Each row was made from one walk, in order. Every step used is in the known rows, and no mark comes twice. Write each row's walk.
In the rows, 100 means zero.
Known rows
vebed, rigi: 71 84 99 85 61 124 93 66 70 76 125 78 100 117 126 87 98 70 116 88 106 90
 141 123 121 103 77 103 113 76 70 72 88 89 94
fivik, rigi, pupog, tolof, vebed, zonufar, gipa, makedi: 69 102 84 87 90 116 123 95 138 76 73 88 119 108 97 139 106 43 108 93 102
 100 79 105 102 52 68 60 109 98 86 67 115 100 81
lezu, rigi, pupog, tolof, vebed, makedi, gipa, gepim: 55 71 57 100 89 93 110 68 108 116 86 74 128 82 96 122 116 69 92 105 136
 95 110 130 131 81 91 99 121 78 88 105 94 77 74
zonufar, vebed, rigi: 86 96 101 94 58 110 103 67 59 73 147 96 103 109 110 99 105 72 131 84 131
 87 112 110 124 97 61 102 103 100 73 93 99 103 130
gepim, gipa, zonufar, vebed, rigi: 66 101 88 72 75 116 116 65 74 68 137 92 105 129 129 83 105 79 125 85 140
 97 106 114 132 110 70 113 103 117 88 98 90 103 130
zonufar, vebed, tolof, pupog: 78 61 102 107 66 131 71 34 49 118 112 98 96 110 108 69 93 111 88 83 109
 101 135 113 58 58 83 122 121 75 59 110 106 99 87
fivik, rigi, pupog, tolof, vebed, makedi: 83 79 92 69 59 100 78 74 105 93 130 65 105 99 91 117 74 39 77 64 115 101
 116 139 131 42 58 57 82 48 49 103 98 101 85
rigi, pupog, tolof: 106 97 107 75 63 105 46 101 81 76 49 114 90 95 106 137 106 69 55 83 91
 101 119 111 74 71 78 80 83 86 50 92 103 63 99
makedi, gipa, zonufar, vebed: 96 102 93 94 109 109 98 70 95 83 96 116 116 129 104 117 125 90 113 88
 117 105 114 111 119 103 87 114 117 140 120 103 106 83 145
lezu, rigi: 69 61 121 104 60 95 93 67 93 115 63 81 87 118 81 71 109 87 101 119 53 70
 139 128 97 95 118 94 98 69 88 92 113 84 78
gipa, siropam: 70 79 104 65 116 115 69 82 112 101 80 101 87 66 114 100 120 89 66 65 52
 99 164 115 71 117 103 82 111 94 114 58 150 59 97
makedi, gipa, zonufar, vebed, rigi, lezu: 97 114 91 79 72 128 121 79 52 94 109 118 129 123 125 105 119 45 135 102
 115 67 97 121 91 61 110 135 124 98 80 110 73 82 128
fivik, rigi: 114 74 130 106 53 117 54 83 90 120 129 75 84 154 86 108 75 82 84 86 74
 78 129 121 88 87 73 74 93 62 95 88 128 66 83
pupog, tolof, vebed: 97 103 106 99 30 91 71 68 108 102 83 101 117 95 118 132 94 48 62 30 91
 92 130 137 122 90 87 63 89 85 85 98 130 94 74
siropam, gipa: 73 63 123 83 77 135 78 86 130 119 53 89 122 103 106 109 118 87 114 40 29
 89 143 88 115 81 95 86 120 121 103 66 125 92 98
gepim, gipa, makedi: 32 103 95 97 117 137 103 116 144 97 76 56 124 106 132 110 103 28 91 53
 73 105 134 132 78 80 96 63 140 128 102 77 118 110 55
gipa, zonufar, vebed, rigi: 73 100 88 76 76 113 110 63 69 62 137 104 98 127 125 90 112 83 127 95 141
 97 105 111 128 109 68 122 100 99 86 88 92 98 134
makedi, vebed, tolof, pupog: 81 47 104 109 69 132 62 36 52 120 112 72 106 100 113 64 73 107 61 89 106
 104 147 118 61 69 103 133 137 80 56 112 92 94 61
fivik, rigi, pupog, tolof, vebed, zonufar, gipa, gepim: 92 94 51 91 80 91 104 57 109 115 89 92 130 113 98 137 113 80 107 102 164
 89 75 104 125 74 66 84 89 84 81 81 111 76 94
pupog, rigi: 88 116 161 123 77 108 44 85 101 87 113 110 119 121 102 89 111 45 89 65
 104 86 114 128 111 88 106 75 99 83 99 75 108 52 102
fivik, rigi, pupog, tolof, vebed, zonufar: 106 67 100 95 55 75 98 51 111 87 87 109 89 115 93 146 73 64 84 94 116 88
 105 155 143 45 81 69 80 70 83 86 83 68 113
pupog, tolof, vebed, makedi, gipa, gepim: 56 83 55 103 107 102 95 68 109 107 98 74 139 88 111 137 127 60 97 68 148
 101 125 130 134 97 89 88 129 84 105 94 105 83 70
makedi, vebed: 118 70 110 110 88 104 60 84 86 97 115 55 131 82 100 113 73 66 62 80 100
 98 140 121 100 99 112 103 142 126 86 107 93 85 85
fivik, rigi, pupog: 122 65 112 93 48 116 71 93 88 129 108 78 71 129 78 98 53 90 68 136 64 85
 114 121 75 37 55 101 93 71 45 90 80 46 99
zonufar, gipa, siropam: 86 95 91 56 114 127 83 77 113 101 73 100 113 77 105 95 135 93 92 65 59
 94 148 79 82 116 94 73 107 115 106 53 159 64 101
lezu, rigi, fivik: 60 103 98 92 61 114 78 81 61 114 41 78 86 109 94 78 128 100 93 90 75 69
 105 136 93 58 95 105 118 61 57 96 91 116 118
gipa, makedi, vebed, zonufar: 85 59 94 107 128 92 101 71 117 67 91 77 113 90 101 145 84 51 94 105 123
 103 121 152 126 67 114 92 139 107 102 78 71 92 109
lezu, rigi, pupog, tolof, vebed, zonufar: 92 62 98 96 56 68 112 47 115 86 64 109 91 103 94 132 83 66 88 106 108 84
 108 160 145 47 96 77 81 73 80 89 77 78 111
gepim, gipa, zonufar, vebed, tolof: 90 65 72 75 103 127 84 38 103 73 117 88 107 116 119 87 117 92 109 52 154
 103 110 123 94 113 94 120 116 104 93 121 116 110 122

Write each row's walk
90 111 135 113 74 129 76 87 62 112 110 112 138 103 117 87 101 25 85 89
 109 69 86 133 47 30 141 121 129 76 71 116 86 74 84 : gipa, makedi, vebed, tolof, pupog, rigi, lezu
61 141 131 108 66 129 46 83 42 111 73 103 103 116 109 74 120 83 74 67
 104 84 93 131 91 35 84 100 120 65 51 87 80 97 124 : tolof, pupog, rigi, fivik
95 127 147 111 63 127 68 85 51 126 96 126 131 125 117 87 103 34 93 92 89
 60 102 128 57 23 128 109 114 72 69 98 84 57 95 : tolof, pupog, rigi, lezu
68 76 91 66 61 93 91 68 105 93 107 65 105 88 91 108 83 37 83 75 105 98
 119 143 132 45 73 63 85 52 48 106 93 107 84 : lezu, rigi, pupog, tolof, vebed, makedi
55 75 56 103 128 114 95 69 106 111 104 64 137 94 109 127 128 69 110 83
 141 99 137 126 126 94 91 100 143 86 105 81 97 80 79 : vebed, makedi, gipa, gepim
88 77 89 64 60 117 112 84 82 94 102 100 87 108 104 84 83 95 102 130 94
 96 93 102 112 46 53 135 99 110 44 89 61 74 137 : siropam, gipa, zonufar, vebed, rigi, pupog
99 98 103 66 51 105 60 97 69 62 69 113 86 96 112 126 103 65 67 91 107
 100 110 109 86 76 70 89 82 80 44 93 93 68 101 : vebed, rigi, pupog, tolof
105 95 83 81 102 124 104 48 99 86 73 90 135 133 93 124 119 79 146 87 113
 87 121 88 133 70 81 70 110 110 84 56 97 85 118 : vebed, zonufar, gipa
123 99 120 95 54 128 74 92 65 133 111 97 110 145 100 117 90 44 102 91 74
 53 111 127 53 43 109 99 108 62 78 105 105 66 95 : fivik, rigi, lezu
85 79 101 114 110 110 83 107 113 85 108 50 130 68 107 123 82 42 60 80 96
 109 126 125 87 96 113 99 155 128 95 98 103 101 70 : gipa, makedi, vebed
79 71 92 103 87 125 105 65 109 103 109 58 138 100 91 113 98 46 110 65 83
 95 160 138 153 70 92 78 147 101 95 97 81 81 78 : tolof, vebed, makedi, gipa
53 119 80 84 75 132 93 97 56 84 94 53 114 87 126 88 107 70 87 61 121 91
 94 134 109 64 79 108 150 103 50 106 68 133 110 : gepim, gipa, makedi, vebed, rigi, fivik
56 75 52 105 110 105 104 61 114 120 109 66 143 91 110 125 117 62 105 78
 143 98 131 133 136 91 88 96 137 85 104 87 99 84 74 : tolof, vebed, makedi, gipa, gepim
75 72 107 79 120 122 84 83 112 102 74 102 103 64 105 103 129 91 74 70 41
 98 174 116 89 124 110 85 138 117 132 69 140 43 93 : makedi, gipa, siropam
86 80 89 51 92 95 112 65 120 94 55 119 97 64 87 103 125 95 84 96 72 91
 116 94 106 89 97 72 83 102 95 70 140 60 109 : lezu, rigi, pupog, tolof, vebed, zonufar, gipa, siropam
105 92 104 73 51 103 58 99 67 60 77 103 94 84 108 128 96 65 55 92 113
 103 104 110 88 80 78 94 91 94 44 108 89 71 98 : makedi, vebed, rigi, pupog, tolof
70 100 150 113 77 118 53 49 73 90 123 123 108 132 108 57 109 79 82 84
 136 98 93 123 91 75 104 114 97 76 89 100 102 64 103 : gipa, zonufar, vebed, tolof, pupog, rigi
83 77 97 99 83 120 93 72 106 87 100 70 137 95 93 125 107 44 102 56 89 97
 153 136 149 77 91 69 139 101 96 103 92 83 78 : pupog, tolof, vebed, makedi, gipa
81 64 97 97 67 111 109 71 104 97 86 70 127 92 78 109 99 53 97 93 80 90
 139 136 144 60 92 78 129 93 80 113 79 74 78 : lezu, rigi, pupog, tolof, vebed, makedi, gipa
49 99 84 56 125 137 88 72 125 93 66 76 108 159 149 82 102 83 78 74 100
 112 146 132 113 119 111 114 113 127 112 76 90 78 86 : gepim, gipa, zonufar
64 125 81 80 36 120 84 76 50 86 86 87 101 95 126 97 116 76 88 49 118 82
 94 137 123 63 63 98 114 66 45 95 83 127 120 : pupog, tolof, vebed, rigi, fivik
77 96 46 97 101 99 112 44 113 116 88 87 145 109 113 129 123 79 126 85
 162 89 100 107 135 86 81 89 107 94 95 64 111 89 93 : tolof, vebed, zonufar, gipa, gepim
87 111 93 80 106 111 92 76 101 93 101 104 113 135 118 107 113 87 106 69
 124 103 107 113 111 98 86 101 102 146 108 107 111 97 140 : gepim, gipa, zonufar, vebed
54 77 77 57 106 116 110 63 121 74 63 92 105 131 112 93 112 81 78 118 98
 111 127 134 140 95 109 124 111 91 102 95 72 68 90 : lezu, rigi, pupog, tolof, vebed, makedi, gipa, zonufar
90 59 107 90 53 100 96 83 90 126 59 83 74 105 76 75 76 92 78 159 49 78
 122 124 81 42 86 114 96 77 41 94 71 57 96 : lezu, rigi, pupog
76 95 45 93 120 106 104 52 108 110 83 86 140 112 110 130 131 84 130 95
 161 90 105 100 125 93 83 94 109 92 97 59 110 86 99 : vebed, zonufar, gipa, gepim
84 98 100 75 103 110 92 74 111 91 85 119 113 124 108 114 129 99 119 68
 100 103 100 92 118 94 82 112 101 140 115 93 123 99 153 : siropam, gipa, zonufar, vebed
87 56 78 70 101 125 85 35 109 72 106 100 105 109 114 92 127 102 118 50
 139 101 103 107 97 109 93 127 115 97 98 111 125 112 132 : siropam, gipa, zonufar, vebed, tolof
82 87 159 128 66 118 45 55 66 98 129 103 118 109 100 59 91 69 67 80 124
 92 107 125 87 74 113 106 113 77 79 104 98 62 80 : makedi, vebed, tolof, pupog, rigi
94 120 131 108 74 134 85 82 61 110 107 112 149 107 110 84 108 25 98 89
 114 68 76 115 53 29 135 117 128 87 69 115 89 77 85 : zonufar, gipa, makedi, vebed, tolof, pupog, rigi, lezu
118 92 118 78 45 102 40 104 82 85 71 111 80 113 93 135 92 70 52 91 89 94
 106 113 69 69 67 74 75 73 57 102 112 57 94 : fivik, rigi, pupog, tolof
109 92 82 81 58 99 122 47 107 93 60 101 129 118 80 117 105 79 125 105
 109 80 93 95 143 55 79 69 88 103 71 80 95 83 107 : lezu, rigi, pupog, tolof, vebed, zonufar, gipa
104 107 139 112 63 126 65 73 50 119 113 114 135 110 113 82 98 35 84 90
 110 65 93 131 55 33 140 124 124 75 65 121 79 64 91 : makedi, vebed, tolof, pupog, rigi, lezu
62 127 124 105 67 133 46 69 43 104 81 98 102 112 109 67 124 87 77 61 118
 85 87 135 84 38 88 110 122 57 48 97 83 101 120 : vebed, tolof, pupog, rigi, fivik
56 114 86 89 115 141 109 101 133 83 72 73 136 103 110 120 127 45 120 74
 83 99 114 92 83 81 80 68 135 112 93 52 129 109 71 : zonufar, gipa, makedi
63 79 54 98 100 102 98 73 108 114 95 76 136 81 106 131 116 60 91 86 144
 101 117 131 129 79 81 95 125 84 89 98 91 77 76 : rigi, pupog, tolof, vebed, makedi, gipa, gepim
108 129 141 106 72 120 68 93 70 110 97 122 134 121 115 103 114 18 105 78
 95 57 99 134 69 43 131 99 111 76 80 94 90 57 109 : pupog, rigi, lezu
64 66 97 65 135 123 88 82 115 92 89 85 105 58 97 103 128 76 83 68 55 104
 172 120 101 110 105 79 134 102 121 72 130 56 95 : vebed, makedi, gipa, siropam
